Each row comes from the steps of one path. Every step used is in the known rows, and no mark comes twice. Write the path behind each row, first mark first.
Known rows
mibup -> fulu: [ 1.455  0.087  0.165 -0.428 -0.978  0.061 -0.337 -0.667 -0.219  0.871
  0.144 -0.068 -0.607  0.202  0.392  0.212 -0.531  0.663 -0.669 -0.474
 -1.045 -0.786  0.433  1.753 -0.862  0.022  0.069 -0.294 -0.223 -0.039
  0.041  0.868  0.512 -0.943 -0.675]
mibup -> fulu -> puvelin -> kabaf -> vabi: [ 1.359  0.459  0.701 -0.118  1.637  0.503 -0.107  0.652  0.470  1.275
  1.653 -0.378 -0.677 -0.137  0.804 -0.065 -0.064 -1.136  0.217 -0.205
 -2.246 -1.229  0.030  1.615  0.545  0.427 -0.198  0.240  0.715  2.515
  0.491 -0.402  1.219 -1.124 -0.927]
fulu -> fima -> kabaf: [ 0.205  0.048  0.522  1.156 -0.746 -0.209  0.126  0.352  0.474 -1.464
 -0.231  0.015  1.419 -0.041 -0.644  0.320 -0.707  1.440 -0.062  1.795
 -0.555  1.884 -0.265 -1.068 -0.339  0.171 -0.237  0.220 -0.107 -0.211
  5.374 -0.867 -0.363 -2.248  0.601]
puvelin -> kabaf -> vabi -> fulu -> fima -> pasen: [-0.923  0.344  0.971  0.431 -0.290 -0.521 -0.561  1.028  0.836  0.002
 -0.230  0.012 -1.152 -0.011 -0.494  0.135  0.970 -0.391  1.354  0.000
 -0.068 -0.206  0.445  0.577  1.215 -0.721  0.509 -0.388 -1.047  0.230
 -1.658 -0.203 -1.889 -1.625  0.061]
mibup -> fulu -> fima -> kabaf -> puvelin: [ 0.599 -0.117 -0.271  1.313 -1.645 -0.266  0.732 -0.764  0.643 -1.832
  0.370  0.371  0.945  0.474  0.833  0.487 -0.170  1.192 -0.092  0.468
 -0.632  1.550 -0.506 -0.195  0.007  0.380 -0.754  0.096 -0.069 -0.436
  5.166 -1.034  0.167  1.106  0.252]
fima -> pasen: [-0.484 -0.737  0.383 -0.551 -1.160 -0.853 -0.614  1.681 -0.715  1.257
 -0.773 -0.123  0.024  0.025 -0.251 -0.162 -0.054 -0.095  0.058 -0.538
  0.993 -0.224  0.293 -0.179 -0.382 -0.679  0.385 -0.514 -0.467 -0.027
 -2.624  0.530 -0.440  0.874 -0.397]
pasen -> puvelin -> fulu: [ 0.564  0.367 -1.261 -0.651  0.260  0.286  0.034 -1.205 -0.950 -1.067
 -0.667 -0.196 -0.302  0.131 -0.622 -0.236 -0.159  0.080 -1.096 -0.805
  0.929  0.356 -0.167 -0.203 -0.672 -0.015 -0.429 -0.127  0.174 -0.882
 -2.667  0.666  0.240  1.797  1.172]
fima -> kabaf: [ 0.720 -0.288 -0.225  1.194 -1.123  0.233  0.187  1.242 -0.162 -1.293
 -0.167 -0.114  1.217 -0.046 -1.061  0.086 -0.200  0.849 -0.635  1.470
 -0.548  0.594 -0.089 -0.324 -0.824  0.333 -0.022 -0.202  0.513  0.350
  3.892 -0.570  0.673 -0.498 -0.272]
puvelin -> fulu -> fima -> kabaf: [ 0.532  0.580  0.778  0.879 -0.123  0.790  0.387 -0.416  0.226 -1.830
 -0.571  0.103  2.273  0.311 -0.789  0.431 -0.320  2.075 -0.486  1.905
 -0.643  2.510 -0.200 -1.083 -0.168  0.183 -0.170  0.029 -0.245  0.809
  2.594 -0.387 -0.074 -0.299  1.543]
puvelin -> kabaf -> mibup -> fulu -> fima -> pasen: [-0.978  0.044  1.499 -1.001 -0.253 -0.127 -0.228 -1.980  0.010  2.560
  0.007  0.505 -0.091  0.216  1.778  0.186  0.035  0.992  0.051  0.134
 -0.968 -0.796  0.481  0.673  0.622 -0.516 -0.455  0.792 -1.307  0.850
 -2.154  1.487  0.608 -1.219 -0.645]
vabi -> fulu: [ 0.646  0.165 -0.304  0.170 -0.785  0.267  0.106  0.349  0.030 -1.159
 -0.189 -0.120 -0.892  0.118 -1.819  0.129  0.064 -0.191  0.145 -1.257
  0.975 -0.557  0.589  1.071 -0.847  0.171  0.556 -1.036  0.065 -0.854
 -1.221  0.413 -1.266 -0.930  0.363]
pasen -> puvelin -> kabaf: [ 0.162  0.118 -0.983  0.017  1.278 -0.924 -0.230 -0.967 -0.649 -0.804
  0.126 -0.499 -1.798 -0.633  0.838 -0.220 -0.801 -0.932 -0.429  0.264
  0.215 -1.055 -0.685  0.149  0.039 -0.044 -1.352  0.812  0.607  0.044
  1.917  0.173  1.435 -0.672 -0.104]
pasen -> puvelin -> kabaf -> vabi -> fulu -> fima: [-0.236  1.012 -0.494  0.547  1.215 -0.363 -0.117 -0.467  0.988 -2.094
  0.377 -0.344 -2.023 -0.331 -0.763 -0.058 -0.025 -0.774  0.795  0.270
 -0.030 -0.542  0.091  0.878  0.845 -0.093 -0.486  0.299 -0.183 -1.598
  1.280 -0.672 -1.757 -2.969  0.952]
mibup -> fulu -> puvelin -> kabaf -> fima -> pasen: [ 0.243 -0.519  1.081 -0.517  0.373  0.210 -0.699  0.198  0.146  2.939
  0.509 -0.122  0.168 -0.319  1.504  0.184  1.100 -0.676  0.653  0.281
 -0.066 -0.887 -0.255  0.178  0.993 -0.177  1.503 -0.467  0.005  1.469
 -1.799  0.039  0.571  2.109 -1.873]
mibup -> fulu -> fima -> pasen -> puvelin: [-0.430 -0.118 -0.474 -0.205 -1.299 -1.259 -0.709 -1.075 -0.013  1.185
 -0.747 -0.373 -1.084 -0.070  0.377  0.006  0.291 -0.264 -0.033  0.156
  1.313 -0.783 -0.045  0.128 -0.261 -0.523 -0.389  0.015 -1.042 -3.250
 -1.392  0.517 -0.836 -0.161 -0.023]
pasen -> puvelin -> fulu -> fima: [-0.198  0.756 -0.101 -0.540  0.789 -0.637 -0.039 -1.875 -0.188 -1.316
 -0.934 -0.179 -0.146  0.157 -0.040 -0.077 -0.951  0.863 -0.517 -0.257
  1.082  1.239 -0.187 -0.925 -0.276 -0.222 -0.713  0.167 -0.475 -1.356
 -1.354  0.444 -0.622 -0.203  1.942]
puvelin -> kabaf -> fima -> pasen: [-0.770 -0.521  0.946 -0.357  0.121 -0.148 -1.066  1.371 -0.196  1.328
 -0.208  0.106 -0.107 -0.473  1.324 -0.034  0.361  0.009  0.501  0.775
 -0.176 -0.578 -0.078 -0.377  0.779 -0.794  1.521 -0.263 -0.508  1.440
 -1.269  0.055 -0.213  1.095 -1.410]

Write each row's path
[-0.494 -0.149  0.478 -1.027  2.423  0.107  0.865 -1.106 -0.642  1.332
  0.970  0.391  0.611 -0.061  0.943 -0.260 -1.012 -0.304 -0.262 -1.660
 -0.984 -0.950 -0.015 -0.382 -0.049  0.657 -0.980  1.003  1.234  2.446
 -0.491  0.937  2.294 -0.867 -0.251]	fulu -> puvelin -> kabaf -> mibup
[ 1.022  0.051 -0.393  1.261 -0.177  0.972  0.713  2.582  0.815 -1.347
  0.911 -0.445  0.845  0.074 -2.838  0.030  1.335 -1.532  0.764 -0.108
  0.330  0.146  0.087  0.236 -0.363  1.167  0.907 -1.016  1.361 -0.647
  1.379 -1.666 -0.835 -0.744 -0.017]	fima -> kabaf -> vabi -> fulu -> puvelin
[ 0.559  0.056  0.455  0.069  2.138  0.511 -0.223  0.245  0.639 -0.121
  0.978 -0.211 -0.103 -0.431 -0.069  0.139  0.187 -0.806  0.733 -0.212
  0.478 -0.242 -0.426 -0.409  0.727  0.498  1.460 -0.692  0.974  1.329
  0.163 -0.337 -0.249  0.282 -0.599]	vabi -> fulu -> puvelin -> kabaf -> fima
[-0.225  0.315 -1.182  0.772 -0.285  0.389 -0.312  1.288  0.323 -0.721
  0.144 -0.365 -2.455 -0.273 -1.310 -0.240  1.379 -2.187  0.732 -0.396
  0.458 -1.665  0.309  1.588  0.582 -0.284  0.300 -0.444 -0.032 -1.000
 -2.235 -0.456 -1.177 -0.429 -0.203]	fima -> pasen -> puvelin -> kabaf -> vabi -> fulu
[ 0.747  0.241  0.231 -0.887  0.464  0.800  0.393 -2.317 -0.436  1.799
  0.753  0.618 -0.567  0.196  1.492  0.071 -0.695  0.665 -1.093 -0.648
 -2.551 -1.775  0.640  2.100 -0.319  0.323 -0.904  0.984 -0.009  1.906
 -0.135  1.768  2.286 -1.214 -0.922]	puvelin -> kabaf -> mibup -> fulu
[-0.792 -0.070  0.948  0.153 -1.319 -0.775 -0.403  0.400  0.358 -0.006
 -0.736 -0.047 -0.244  0.175 -1.240  0.197  0.655  0.301  1.040 -0.495
  1.737  0.359  0.493 -0.276  0.065 -0.637  0.636 -0.856 -1.071 -1.571
 -2.710  0.088 -2.259 -1.123  0.629]	vabi -> fulu -> fima -> pasen
[ 0.828  0.177 -0.069  0.118  0.602  0.541  0.307  2.205  0.529 -0.463
  0.849 -0.465 -0.388  0.118 -2.476 -0.140  0.460 -1.772  0.794 -1.572
  0.700 -0.429  0.382  0.647 -0.445  0.712  0.987 -1.097  1.125 -0.256
 -1.410 -0.930 -1.368 -0.648  0.034]	kabaf -> vabi -> fulu -> puvelin
[ 0.874 -0.306 -0.287 -0.017 -0.113  1.485  1.285 -0.748 -0.072  1.659
  1.038  0.059  1.820  0.383 -0.204  0.128  0.178  0.084 -0.488 -0.052
 -1.122 -0.340  0.187  0.276 -1.096  1.434 -0.126  0.192  1.190  0.652
  1.216  0.341  1.824 -0.314 -0.915]	fima -> kabaf -> mibup -> fulu -> puvelin
[-0.194 -0.350 -0.473  1.368 -1.285 -0.548  0.732  0.086  0.310 -2.660
  0.118  0.427  1.388  0.336  0.400  0.178 -0.486  0.952  0.002  0.422
  0.206  2.278 -0.644 -1.200 -0.023  0.133 -0.671  0.212  0.277 -0.125
  5.848 -1.293 -0.251  0.948  0.788]	fulu -> fima -> kabaf -> puvelin
[-0.450 -0.493  0.886 -0.066  0.429  0.374 -0.635  1.391  0.308  1.300
  0.343 -0.159  0.115 -0.334 -0.366  0.082  1.154 -1.250  1.339 -0.511
  1.391 -0.508 -0.211 -0.421  1.020 -0.076  1.901 -0.999  0.290  0.710
 -2.517 -0.354 -0.534  1.742 -1.110]	vabi -> fulu -> puvelin -> kabaf -> fima -> pasen
[-2.029 -0.053 -0.330 -0.825  1.047 -0.569  0.065 -1.797 -0.372  0.982
 -0.314  0.501 -0.663 -0.244  1.433 -0.344 -0.571 -0.049 -0.081  0.019
  0.084 -1.088  0.066 -0.585  0.298 -0.254 -1.352  1.441 -0.402 -0.042
 -0.870  1.154  0.915 -1.189  0.084]	fulu -> fima -> pasen -> puvelin -> kabaf -> mibup
[ 0.756 -0.212  0.221 -1.199  0.723  0.763  0.847 -0.822 -0.218  2.389
  0.856  0.136  0.780  0.337  0.133  0.020 -0.366 -0.184 -0.626 -1.771
 -0.702 -0.990  0.414  0.514 -1.059  1.042 -0.219  0.121  0.754  0.659
 -1.674  1.082  1.584 -0.333 -0.716]	kabaf -> mibup -> fulu -> puvelin
[ 0.481 -0.064 -0.627  0.522 -1.162  0.962  0.989  0.027 -0.651 -2.505
 -0.275  0.436  1.991  0.668 -0.206  0.064  0.218  0.881 -1.060 -0.310
 -0.016  2.144 -0.405 -0.541 -0.108  0.312 -0.378 -0.343  0.392  1.321
  0.572 -0.330  0.941  4.198  1.035]	fima -> kabaf -> puvelin -> fulu
[ 0.366 -0.684 -1.100  1.329 -2.041 -0.297  0.892  0.926 -0.245 -2.462
  0.191  0.260  0.947  0.318 -0.111  0.009  0.032  0.147 -0.562 -0.170
  0.311  1.424 -0.549 -0.551 -0.349  0.316 -0.613 -0.103  0.820  0.152
  4.729 -1.145  0.401  2.478  0.015]	fima -> kabaf -> puvelin
[-0.670 -0.812 -1.330 -0.432 -0.863 -1.043 -0.998  1.267 -0.414  0.680
 -0.752 -0.227 -0.849 -0.444  0.078 -0.348  0.278 -0.989  0.242  0.556
  1.662 -0.518 -0.090 -0.904 -0.402 -0.626  1.266 -0.478 -0.278 -2.368
 -1.605 -0.118 -0.976  1.886 -0.966]	kabaf -> fima -> pasen -> puvelin
[-0.502 -0.696 -1.040 -0.353 -1.093 -1.191 -0.702  0.682 -0.677  0.644
 -1.136 -0.468 -1.085 -0.260 -0.370 -0.278  0.354 -1.233 -0.129 -0.082
  2.028 -0.768 -0.071 -0.269 -0.766 -0.460 -0.138 -0.154 -0.093 -2.539
 -1.851  0.182 -0.343  1.393 -0.343]	fima -> pasen -> puvelin
[-0.300  0.453  0.358 -0.702 -0.127 -0.399  0.560 -1.608 -0.007 -1.829
 -0.285  0.548  1.098  0.616  0.478  0.047 -0.978  1.582 -0.357 -1.147
  0.809  2.308 -0.265 -1.162  0.370 -0.338 -0.503  0.097 -0.372  0.763
 -0.715 -0.054 -0.749  1.644  1.915]	kabaf -> puvelin -> fulu -> fima
[-0.570  0.114 -0.141  0.798 -0.502  0.980  1.142 -0.609  0.614 -1.194
 -0.030  0.870  1.619  0.320 -1.451  0.302 -0.216  1.487 -0.007  0.800
 -0.807  0.655  0.674 -0.244 -0.501  0.691 -0.065  0.296 -0.032 -0.522
  2.277  0.243 -0.489 -2.427  0.713]	vabi -> fulu -> fima -> kabaf -> mibup
[ 0.316  0.404  0.447  1.334  0.052  0.144 -0.089  2.341  0.954 -1.423
  0.076  0.206  0.800 -0.013 -0.670 -0.008 -0.391  0.853  0.059  2.324
 -2.184  1.255  0.201 -0.148  0.025 -0.056  0.129  0.298 -0.257  0.190
  4.948 -1.779 -1.382 -2.459  0.398]	fulu -> fima -> kabaf -> vabi
[-0.550 -0.255 -0.762  0.071  0.105 -0.865 -0.480 -0.210 -0.893  0.293
 -0.226 -0.485 -1.720 -0.506  0.896 -0.283  0.317 -1.364 -0.038  0.065
  0.706 -1.266 -0.522  0.087  0.376 -0.447 -1.003  0.541  0.142 -0.382
 -0.606  0.455  0.957  0.655 -0.584]	fima -> pasen -> puvelin -> kabaf
[-0.221  0.512  0.096  0.063  0.347 -0.400 -0.740 -0.137  0.589  1.173
  0.402 -0.372 -2.109 -0.322  1.398 -0.122  0.591 -0.989  0.311  0.984
 -1.551 -1.340  0.003  1.535  1.004 -0.630 -0.644  0.809 -0.903 -0.300
  0.016 -0.454 -0.302 -1.235 -0.661]	mibup -> fulu -> fima -> pasen -> puvelin -> kabaf -> vabi
[-1.193 -0.323 -0.551 -0.178 -0.580 -1.959 -0.570 -0.175 -0.440  0.287
 -1.178 -0.442 -1.043 -0.215  0.047 -0.301 -0.125 -0.395  0.174 -0.015
  2.090  0.098 -0.194 -1.024 -0.253 -0.636 -0.574  0.057 -0.628 -2.965
 -0.882 -0.063 -1.118 -0.397  0.315]	fulu -> fima -> pasen -> puvelin
[-0.083 -0.055 -0.887 -0.799 -0.580  0.125 -0.298 -0.344 -1.151  0.004
 -1.143 -0.290 -0.208  0.132 -0.521 -0.269  0.713 -0.435 -0.749 -0.636
  1.748  0.203 -0.014 -0.429 -0.411 -0.512  0.057 -0.424 -0.304 -1.072
 -5.236  0.786  0.167  3.242  0.649]	fima -> pasen -> puvelin -> fulu
[-0.521 -0.685  0.944 -0.585  1.072 -0.417 -0.914  1.519 -0.074  1.821
  0.208 -0.144  0.403 -0.458  0.927 -0.111  0.316 -0.723  0.764 -0.213
  0.591 -0.275 -0.361 -0.997  0.962 -0.306  1.552 -0.362  0.263  1.233
 -1.858 -0.372  0.167  2.018 -1.520]	fulu -> puvelin -> kabaf -> fima -> pasen
[ 0.122  0.622  1.114 -0.767  1.149  0.025  0.284 -3.026  0.360  1.280
  0.691  0.646 -0.194  0.161  2.007  0.271 -1.330  1.651 -0.430  0.176
 -2.240 -0.653  0.474  1.070  0.190  0.021 -1.128  1.253 -0.685  1.270
  0.717  1.239  0.886 -3.391  0.016]	puvelin -> kabaf -> mibup -> fulu -> fima
[-0.489  0.314  0.102 -0.084  0.324  1.530  0.969 -1.269 -0.100 -0.714
 -0.425  1.028  2.574  0.541 -0.146  0.191 -0.777  2.329 -1.038  1.036
 -1.524  1.555  0.378 -1.026 -0.514  0.463 -0.424  0.737 -0.181  1.109
  0.973  0.583  0.748 -1.082  1.137]	puvelin -> fulu -> fima -> kabaf -> mibup
[-0.394 -0.123 -0.993 -0.865 -0.376  0.355 -0.594 -0.205 -0.698  0.313
 -1.126 -0.175  0.355 -0.081 -0.203 -0.248  0.647 -0.123 -0.602  0.149
  1.489  0.366 -0.068 -0.785 -0.120 -0.561  1.264 -0.726 -0.497 -1.235
 -4.680  0.312 -0.517  3.867  0.134]	kabaf -> fima -> pasen -> puvelin -> fulu
[ 0.367  0.240  0.502 -0.080  2.068 -0.067  0.002  1.866  0.260  0.358
  1.106 -0.331 -0.663 -0.315  0.322 -0.418 -0.405 -1.158  0.410 -0.249
 -1.515 -0.727 -0.083  0.614  0.605  0.217 -0.170  0.448  1.043  2.576
  1.096 -0.927  0.667 -0.823 -0.508]	fulu -> puvelin -> kabaf -> vabi
